Each row comes from the steps of one walk. Every step used is in the known rows, and no mark comes twice. Write the walk behind each row, first mark first.
(in the rows, 128 means zero)
Known rows:
B > Y > X > N > F > M: [157 130 141 209  90 157 166 116 134 130  95 112 137 154 157  87 112 158
 128 124  73  56]
L > N > X: [130 158  90 116 113 151 132  99 124 150 151 112 154 121 100 190 117 116
 106 143 133 127]
N > F > M > L > Y > B: [165 151 112 180  94 154 132 134 167 130  76  89 137  84 165 105  97 145
  53  90 166 102]
F > M > L > N: [140 141 130 113  80 122 126 125 100 130 103  79 138 122 111 122  98 158
  88 105 185 121]
X > N > F > M > L: [184 123 114 162 102 167 176 132 101 153 112 132 127 133 155 114  90 185
  34 112 143 101]
N > X > Y: [156 172 126 175 118 148 130 105 118 159 133 130 141 118 149 171  91 142
 100 107 120 125]
Z > M > L > N > X: [135 151 110  38  79 127  76 151 126 216 100 142 116 126 112 167 102 171
 108 103 117 145]
B > Y > L > N > X: [143 163 102 159 123 164 153 102 146 147 113  88 133 174 128 121 121 136
 153 195  63  94]
Y > B: [155 130 117 129 140 149 150 117 155  71 149  97 141 128 145  88 141 102
 157 140 155 105]
X > N > F > M: [185 122 111 172 109 172 181 124 109 136 126 134 129 145 152 103  95 178
  46 104 136 104]
Z > F: [146 159 137 101 172 135 123 156 161 157 129 135 150 122 151 156 122 127
 121 143 172 122]
M > L > N: [131 123 114  87 105 120 127 133 107 180 108 119 125  93 107 181 113 139
  97 170 172 117]
N > F > M: [152 142 118 196 109 165 126 124 152 127  93  98 138 103 158 100 101 149
  50  68 117 111]
L > N > X > Y: [154 153  95 138 118 157 148  81 123 159 161 121 139 119 106 190 101 128
 104 144 146 119]
M > L > N > X > Y > B: [154 144 108 111 106 138 136 118 111 175 118 111 136  89 124 189 100 136
  90 164 176 106]
L > Y > B: [161 149 102 111 111 114 158 124 194  91 131 114 130 117 137 116 135  97
 172 156 224 120]
Y > X: [102 130 157 153 117 135 137 156 127 103 141 160 133 100 143 117 117 117
 169 114 137  85]
L > Y > X > N > F: [151 144 120 149  95 127 176 151 170 125 128 170 122 101 148 134 106 129
 141 139 205  93]
F > M > L > N > X > Y: [156 156 131 136  76 131 133 113  95 142 109  81 140 120 118 138  83 165
  83  97 182 119]
F > N > X > Y > L: [158 175 128 204  83 139 114 142 114  69 134 122 147 115  89 145  88 105
 143 112 119 110]

Which walk is each row?
[140 122 141 181 117 166 174 156 118 123 144 178 130 103 162 113 100 145
 116 115 133  67] | Y > X > N > F
[139 138 135 104  83  98 150 169 126 166  93 155 118  86 139 164 101 147
 125 161 217  98] | M > L > Y > X > N
[149 151 126 188  85 149 129 145 158 142  74 111 135  73 163 115  89 151
  58  80 161  95] | N > F > M > L > Y > X
[130 129 148 186 104 135 139 119 144 128  97 114 136 143 145 103 130 129
 171 140  66  68] | B > Y > X
[151 149 144 125  64 109 148 150 112 120  96 107 133 120 133 110  89 166
 107 101 216 110] | F > M > L > Y > X > N
[155 187 121 175 133 164 144 117 120 151 143 133 135 127 155 155  81 146
 114 129 120 123] | N > X > Y > L
[172 138 131 170 158 162 177 109 129 142 164 148  91 136 150 107  84 154
 144 166 152 109] | X > Y > L
[156 128 143 201  83 149 161 124 126 144  81 112 135 143 158  98 107 163
 118 129  81  54] | B > Y > X > N > F > M > L
[137 143 125  93  90  88 126 155 140 173  78 132 116  86 131 172 113 138
 114 162 207 123] | M > L > Y
[180 116 105 166 126 172 182 128 115 154 133 155 123 136 156 124 102 168
  51 129 121 103] | X > N > F
[146 139 128 125  86 112 149 168 138 173  82 156 119  70 149 164  97 148
 101 156 206  92] | M > L > Y > X > N > F
[157 150 116 179  89 146 125 137 158 150  70  99 134  82 159 120  94 156
  44  86 157 109] | N > F > M > L > Y
[170 172 119 176 124 160 142 100 131 131 144 115 148 119 159 151  97 128
 114 110 133 114] | N > X > Y > B
[139 126 105 116 107 138 127 133 123 193  95 120 126  73 123 182 106 143
  62 159 158 107] | M > L > N > F
[164 155 127 136  81 138 139 111 105 124 116  71 144 119 127 123  88 155
  88 102 194 112] | F > M > L > N > X > Y > B
[153 124 137 205 101 156 164 118 137 141 100 127 132 146 158 100 118 149
 132 141  61  56] | B > Y > X > N > F
[190 131 108 159  93 155 182 133 117 154 107 136 125 129 152 119  88 179
  44 117 169 104] | X > N > F > M > L > Y
